In the rows, 128 means zero.
Known rows, with every way that one mark hangs from another:
{tobiduz nubetog {pimenib leru}}: [165 189 153 224 171 101 106 130 103 119 100 132 133 137 113 108 151 110
 133  94 156 154 107 145 115 130  84 156 160 146 154 104 163 140  99 146
 147 117 131 126 145  80  81]
{febek kepo mamib {tobiduz {nubetog dava}}}: [174 163  92 209 139  73 117 108 118 148  96  95 127 152 113  68 115 163
 150 110 163 187 100 179  75 147 103 149 111 182 196  91 172 120 145 163
 163 119 131 137 168 106 114]
{kepo {febek leru mamib}}: [114 143 177 205 147  98 146  87 103 148 118 165 117  86 108 133 150 130
 142 117 140 150  97 167 131 157  82 103 127 157 158  86 148 159 128 142
 144 125 141  91 190  75  73]
{febek kepo {tobiduz {pimenib mamib}}}: [136 200 120 210 145  94 128 124 138 132 141  68 153 166 140 106 126 116
 132 133 157 193  62 142  84 161  95 155 130 183 160 104 154 146 119 153
 152 103 181 146 135  69 131]
{febek {tobiduz nubetog}}: [155 189 121 210 148  91 130 128 117 115 120 113 122 117 157  79 123 151
 152 125 157 176 108 151  95 162 101 149 107 167 141  87 169 136 101 157
 186 103 124 128 167  79 100]
{naged {lerosev foputi} {nubetog dava tobiduz}}: [121 115 122 195 124  74 109 139 140  98 133 128 111 114 155  68 108 150
 119 112 154 194  95 121 159 132  79 132 106 153 169 113 152 112 104  93
 135 109  91  92 184  97 109]
{tobiduz {nubetog dava} {pimenib leru}}: [185 157 145 229 163  83  94 129  96 133  83 126 113 142  99  89 147 109
 144 105 156 156 105 144 105 121  82 152 176 167 180 112 168 134 107 133
 150 130 135 143 155 100  80]
{tobiduz {nubetog dava} {pimenib leru mamib}}: [182 150 158 224 167  73 103 125  93 130 102 104 107 151 101 104 151 117
 133 119 159 172  84 165 119 132  86 169 188 165 170 109 173 135 125 124
 138 124 163 152 156  94  84]
{sutuk {menaz foputi} pasap}: [111 177 115 186 137  99 116 121 155 148 154 125 125  84 166  93  98 157
 126 161 130 155 102 160 129 153  61 131 164 160 132  68 157 153  88 130
 163  96 171 108 177  62 114]
{pimenib leru {naged {nubetog dava tobiduz}}}: [147 134 148 190 138  72 111 119 114 115 120 127  70 128 151  91 111 146
 125 122 140 114  89 106 150  98  85 128 154 151 188  84 121 109 130  86
 144 130 117 115 165 117  89]
{menaz foputi}: [121 159 143 176 110 104 146 100 128 127 148 138 121  88 159  98 114 161
 115 137 137 166  94 116 127 167  82 131 142 156 161  68 148 149 111 131
 145  84 151 115 165  88 101]
{nubetog {tobiduz pimenib}}: [119 198 137 217 135 103 104 126 125 104 127 142 136 116 141  85 116 110
 121 104 135 169  62 127 112 151  75 148 145 160 147 116 134 149  98 122
 149 117 136 103 156  77 115]
{dava {nubetog tobiduz}}: [102 172 120 193 121  93 112 121 125 105 134 125 112  99 160  86  79 161
 136 121 123 155  61 124 118 143  52 159 141 161 146  98 141 148 109 122
 135 107 144 115 156  95 104]
{pimenib {leru foratus}}: [134 185 156 170 149  94 122 115 125 146 121 128 120 122 128 128 115 145
 118 114 142 136 111 111 153 121 111 108 140 160 153  74 138 154 120 151
 136  91 103 112 160  94 100]
{pimenib leru naged}: [131 154 162 170 136 102 135  98 118 137 113 138 110 116 142 145 139 139
 129 147 126 129  97 121 135 113  99 130 161 145 165  75 144 125 135 135
 136 113 139 114 145  94  80]
{naged {lerosev foputi} {pimenib mamib}}: [ 95 123 152 166  99  80 148  99 119 132 150 112 142 123 131 149 132 160
 105 152 138 218  77 155 152 157 106 153 128 142 118  95 189 104 129 121
 123  86 130  87 155  64  82]
{nubetog dava {tobiduz {pimenib mamib naged}}}: [126 155 151 202 125  69 111 110 116 108 124 124 103 123 140 102 133 114
 110 155 139 171  25 144 120 131  66 161 174 171 172 121 139 120 140  90
 137 123 181 132 166  96 114]
{naged {nubetog tobiduz} {pimenib leru}}: [130 167 149 198 124  80 116 116 104 125 143 119  98 140 143 105  95 161
 125  93 133 124  99 109 150 125 102 139 143 135 144  73 130 119 100  95
 143 118  94  79 147  86  71]
{sutuk {menaz foputi}}: [107 171 128 188 106  97 142 117 138 128 169 142 114  82 156 107 110 155
 109 152 149 149  82 147 125 177  57 126 165 164 136  75 147 152  93 137
 164  94 171 117 180  76  95]
{pimenib naged}: [120 156 156 179 121  93 145 101 122 116 124 139 119 104 154 115 137 145
 126 150 123 160  75 128 120 140  84 130 149 152 153  81 148 130 131 129
 147 103 156 111 153  89  97]
{kepo {febek {tobiduz {pimenib {naged nubetog}}}}}: [126 166 169 234 172  84 161 118 120  97 171 129 107 134 162 102 161 114
 137 123 173 128  84 100 115 149  74 135 129 181 163 109 133 115  92 113
 189 105 154 136 153  77 104]
{dava {nubetog {tobiduz pimenib}}}: [106 187 124 219 134  96 108 131 124  95 139 126 125 108 143  83 101 129
 129 110 137 156  50 118 102 137  44 170 152 166 149 122 142 150  94 123
 139 118 148 125 146  96 112]
{tobiduz pimenib}: [128 181 153 221 141 104 123 118 122 116 131 133 146 120 129  99 143 112
 130 118 135 171  72 124 101 153  77 139 154 162 144 103 157 155 103 139
 149 113 148 117 147  79 106]
{dava nubetog}: [114 153 136 199 129  96 135 118 123 115 140 115 120 103 153  98 104 159
 139 133 124 158  72 122 111 147  60 148 154 163 149  88 163 154 111 141
 136 105 154 129 146  96  94]
{nubetog dava tobiduz}: [140 155 126 200 114  82  99 114 118 128 106 134 106 104 142  73  89 138
 135 133 121 175  73 133 124 147  78 135 146 176 168 103 142 144 117 107
 149 119 132 109 173 100 105]
{lerosev foputi}: [122 156 144 177 126 107 123 106 146 115 128 128 144 105 138 103 127 159
 137 132 133 198 106 135 134 149 103 137 119 151 163 100 151 152 123 138
 128  98 116 111 173  67 105]
{naged lerosev}: [108 145 143 198 124  99 140 119 122 126 124 140 138 105 155 114 125 124
 119 131 127 186  86 129 125 156  79 122 139 155 127  88 187 135 103 142
 147  98 136  93 142  85  92]
{tobiduz nubetog}: [149 179 147 209 145  86 120 119 109 108 107 131 130 111 147  82 129 147
 133 110 137 186  97 153 117 166  78 146 135 154 147  82 170 147 108 141
 157  98 140 110 162  81  91]
{naged pimenib}: [122 159 150 193 100  86 136  98 107 142 134 127 134 118 133 114 115 157
 131 132 121 167  84 130 116 159  97 136 151 154 129  76 168 130 114 128
 154 106 128  92 142  78  76]
{kepo {febek {leru foratus} mamib tobiduz}}: [113 175 155 189 154  87 160 103 116 156 144 147 115  95 118 134 134 140
 140 124 175 131 109 150 135 144 110  85  86 180 154  89 134 150 129 164
 181 110 103 106 205  81  98]
{tobiduz {nubetog dava} {pimenib mamib}}: [171 156 150 233 154  63 111 126  98 109 114 106 119 138 118  78 150 119
 127 126 157 202  63 170 105 160  68 170 174 174 163 110 182 142 120 120
 150 114 178 147 163  90  97]

Rows:
[131 192 117 197 137  96 134 121 141 129 127 103 150 152 142 106 139 117
 134 140 154 158  71 116  77 135  86 144 125 180 174 106 139 119 121 150
 168 108 163 141 131  79 126]
{febek kepo {tobiduz {pimenib naged}}}
[164 189 111 203 148  83 116 149 121 138  90 104 141 124 144  82 117 135
 162 123 164 174 121 166  96 152  88 120  83 174 164  88 159 147 101 160
 184 112 128 126 170  73  98]
{febek kepo leru {tobiduz nubetog}}
[146 187 161 227 161  80 121 127 103  97 128 114 137 134 130  94 154 120
 116 114 151 203  63 171 111 167  72 172 158 158 140  99 174 148 113 133
 146 102 173 132 154  73 102]
{tobiduz nubetog {pimenib mamib}}
[137 165 141 220 130  80  99 118 116 116 126 113 110 127 130  86 119 110
 125 129 139 188  36 148 118 150  73 162 171 176 162 121 150 144 122 102
 138 123 170 128 167  87 117]
{nubetog dava {tobiduz {pimenib mamib}}}
[105 183 134 213 140  85 117 128 122  92 157 104 119 120 147 101 107 134
 115 124 142 170  26 141 113 144  47 183 163 162 143 116 143 152 114 114
 125 113 180 133 149  86 118]
{dava {nubetog {tobiduz {pimenib mamib}}}}
[114 121 176 187 154  78 160 118 113 110 156 113  95 141 163 151 156 142
  95 139 150 147  80 123 165 117  90 133 155 131 137  65 165 101 132 112
 126  98 153 110 137 100  83]
{pimenib leru mamib {naged lerosev nubetog}}
[169 158 140 239 148  73 103 135 100 113  98 126 126 129 114  62 148 113
 139 111 156 187  84 150  95 150  68 154 164 180 169 112 177 137 104 129
 167 124 147 137 159  96  92]
{tobiduz {nubetog dava} pimenib}
[137 190 153 228 162 100 103 139 122 101 140 126 113 143 139  92 123 117
 120  77 151 130  91 110 134 119  85 142 148 142 159 100 119 142  88 108
 139 129 109 103 147  89 104]
{naged {nubetog {tobiduz {pimenib leru}}}}
[125 174 169 162 124  70 137  98 103 160 147 102 114 145 119 156 114 162
 102 131 141 144  85 130 160 132 120 129 160 155 131  62 150 131 141 131
 131  92 127 103 154  85  81]
{naged {pimenib {leru foratus} mamib}}
[150 212 132 220 167  80 125 167 114 119 120 125 136 112 131  87 142 114
 141 113 194 154 108 146 106 134  93 114  88 180 140 104 156 150  94 162
 204 116  95 132 187  79 107]
{febek {leru foratus} {tobiduz nubetog pimenib}}
[145 158 148 238 148  66 107 134 115  90 154 101 100 143 141  61 124 125
 113 109 153 175  47 132 128 146  68 151 161 168 167 104 139 144 111  81
 143 125 154 127 166  97 118]
{naged {nubetog dava {tobiduz {pimenib mamib}}}}
[ 96 126 140 170  96  88 140 107 126 134 135 134 147 112 132 132 125 157
 120 135 136 204 102 132 138 149 103 140 119 143 129 102 183 103 110 130
 134  94 101  76 154  69  77]
{naged {lerosev foputi} pimenib}
[107 177 137 188 142 100 114 121 118 108 126 136 100 122 137 124 118 132
 123 124 138 111  59 112 118  93  55 171 170 151 166 118 125 117 119 118
 124 126 146 133 138 105  94]
{dava {nubetog {tobiduz {pimenib leru naged}}}}
[141 153 141 196 133  88  98 117 114 131  95 143  96 128 121 111 130 105
 128 135 139 126  67 118 122  93  80 149 177 163 189 124 126 112 127 103
 139 139 138 127 157 106  91]
{nubetog dava {tobiduz {pimenib leru naged}}}
[139 169 130 223 126  91  89 124 118 118 109 137 121 121 128  69 113 108
 133 120 137 171  59 129 105 141  68 145 162 177 170 127 142 142 101 107
 150 129 137 118 164  97 109]
{nubetog dava {tobiduz pimenib}}
[119 169 172 210 158  83 160  96 113 117 157 122 112 128 150 141 163 106
 131 164 163 153  54 137 114 164  80 159 152 188 152 117 149 120 121 127
 173  96 196 145 154  65 105]
{kepo {febek {tobiduz {pimenib mamib naged}}}}
[124 191 165 175 152  96 128 117 123 129 127 142 122 129 120 140 149 118
 105 124 155 117  89 104 138  98  94 119 157 161 164  94 129 127 131 142
 144 104 122 126 150  96 101]
{tobiduz {pimenib {leru foratus} naged}}
[115 199 150 213 137  95 112 117 120 101 143 123 128 125 142 102 123 115
 110 122 136 185  39 147 121 160  78 164 155 157 141 110 140 151 115 111
 134 115 167 113 157  73 118]
{nubetog {tobiduz {pimenib mamib}}}
[129 165 178 190 152  95 137 104 115 125 134 119 116 141 126 156 164 113
 113 146 141 142  63 137 129 119  95 154 185 146 158  95 149 128 139 128
 123 114 176 135 139  86  94]
{tobiduz {pimenib leru mamib naged}}
[110 148 144 198 122  78 127 125 102 129 140 130 104 138 148 117 101 146
 110  92 135 138  97 107 161 123  93 135 136 129 118  80 155  96  93  99
 142 115  91  65 139  93  66]
{naged lerosev {nubetog tobiduz} {pimenib leru}}
[119 184 133 169 134  83 130 115 129 159 115 126 151 120 102 116 121 149
 114 101 152 162  96 156 128 125  96  82  97 160 175  66 133 162 152 165
 134 109 114  95 182  97 113]
{febek kepo {leru foratus} mamib}
[116 146 144 192 145  86 129 132 125  87 114 153 144 114 135 111 174 119
 107 125 168 204  90 147 129 126  69 164 119 141 152 127 179  92 113 131
 140  96 128 112 158  77  97]
{tobiduz nubetog {pimenib {naged {lerosev foputi}}}}
[155 167 135 213 140  96  83 124 115 138  98 130 108 131 108  99 114 105
 135 111 140 142  82 122 120 112  85 144 172 167 179 124 136 136 108 113
 139 138 124 124 158  97  97]
{nubetog dava {tobiduz {pimenib leru}}}
[ 97 133 165 174 122  81 159 101 116 117 139 129 119 110 164 148 145 133
  94 168 131 186  48 143 142 148  77 140 153 148 127  80 180 112 141 123
 132  93 180 106 147  90  93]
{pimenib mamib {naged lerosev}}
[139 201 159 203 182  97 131 116 122 149 138 127 119 140 119 138 133 106
 137 110 173 115 111  98 134 134 105 119 131 194 163 117 131 138  93 158
 177  94 117 134 160  74 103]
{kepo {febek {tobiduz {pimenib {leru foratus}}}}}
[129 158 154 206 147 100 145 121 115 149 127 134 114  89 148 125 132 118
 169 148 156 139 113 138 120 165  89 103 107 185 148  99 149 155  90 143
 189 112 137 119 185  64  79]
{kepo {febek leru tobiduz}}
[154 176 159 205 165  92 120 120 101 112 100 144 120 135 121 124 168 115
 123 115 155 140  96 141 115 111  79 161 162 143 166 101 153 115 118 138
 149 119 143 128 144  91  79]
{tobiduz nubetog {pimenib leru naged}}
[132 176 146 224 148  98 144 142 119 131 149  97 133 119 137 127 154 108
 147 158 171 169  71 158  98 151 101 134 125 171 133 104 159 157 109 145
 172 128 153 137 171  67 103]
{febek leru {tobiduz {pimenib mamib}}}
[125 196 111 173 139  86 139 121 138 164 124 108 144 126 117 115 114 152
 133 113 170 152 107 154 108 127 119  86  69 173 169  75 134 154 146 181
 165 113  95 111 184  92 127]
{febek kepo {leru foratus} mamib tobiduz}
[145 131 158 230 145  70 135 130 117  99 144 123 105 132 136  72 160 124
 123 129 157 148  70 107 107 124  64 130 169 173 181  97 149 121 119  99
 160 127 147 134 154 109 100]
{tobiduz {pimenib {naged {nubetog dava}}}}
[107 189 146 199 127  97 115 117 122  98 127 153 125 112 149  96 131 114
 113 126 133 158  51 124 118 129  67 149 150 154 157 114 129 127 117 111
 149 119 148 108 152  86 112]
{nubetog {tobiduz {pimenib naged}}}
[ 92 174 144 196 134  83 128 118 118  83 158 116 105 119 154 111 123 140
 106 144 137 156  15 136 118 127  42 183 168 157 149 114 136 125 133 104
 124 111 192 135 148  96 115]
{dava {nubetog {tobiduz {pimenib mamib naged}}}}
[150 136 142 205 119  66 106 119  98 140 127 112  84 142 130  88  91 159
 134 105 137 124 102 113 144 116  98 136 159 154 166  84 134 113 108  82
 147 132  94  92 156 104  68]
{naged {nubetog dava tobiduz} {pimenib leru}}
[ 71 157 124 201 124  88 131 135 122  90 138 148 116 106 158 113 120 114
 102 131 140 151  34 111 118 118  29 165 152 156 138 130 158 101 106 117
 136 111 157 113 132 106 104]
{dava {nubetog {tobiduz {pimenib {naged lerosev}}}}}
[140 127 141 221 142  65 129 137  99 109  95 149 117 123 127  91 166  97
 116 132 157 185  68 141 108 131  52 151 160 165 159 120 196  88 111 122
 165 116 155 127 148 108  83]
{tobiduz {nubetog dava} {pimenib {naged lerosev}}}
[132 195 145 208 145 112  97 122 119 125 115 140 124 131 127 111 118 103
 127 102 136 140  83 123 126 122  91 148 157 148 156 115 129 145  99 129
 134 127 125 108 150  81 102]
{nubetog {tobiduz {pimenib leru}}}
[127 163 135 188 125  99 125 107 123 156 103 126 149 117 108 119 130 140
 133 110 137 169  95 169 106 138  92 102 115 148 172  73 146 159 147 157
 129 126 139  96 171  89 101]
{febek kepo leru mamib}
[122 183 128 208 145 106  98 133 121 118 128 124 113 124 129 109 100 126
 133 104 138 124  70 113 117 111  61 169 168 155 161 122 132 144  98 130
 124 127 135 127 140  98  98]
{dava {nubetog {tobiduz {pimenib leru}}}}
[117 125 167 193 150  89 154 123 115 119 140 134 101 128 158 135 150 134
 106 122 146 130  99 103 155 111  90 118 144 132 146  71 161  99 114 121
 137 109 125 100 138 103  77]
{pimenib leru {naged lerosev nubetog}}
[103 125 171 196 142  68 170 121 116  93 168 114 107 125 178 125 152 145
  91 144 146 174  56 131 155 146  74 134 142 143 129  66 173 105 131 105
 136  91 166 106 147  97  98]
{pimenib mamib {naged lerosev nubetog}}
[113 204 128 189 156  92 101 138 127 116 137 123 113 126 128 110  93 137
 112  93 154 116  74  97 137  98  65 149 150 166 163 115 119 146 107 139
 131 110 112 125 151 102 113]
{dava {nubetog {tobiduz {pimenib {leru foratus}}}}}
[145 119 165 216 116  47 140 108  93 126 162  81  94 145 134  92 122 170
 123 137 141 171  68 136 131 158  89 141 172 167 147  64 169 123 126  89
 150 115 149 114 157  99  83]
{naged {nubetog dava} {pimenib mamib}}
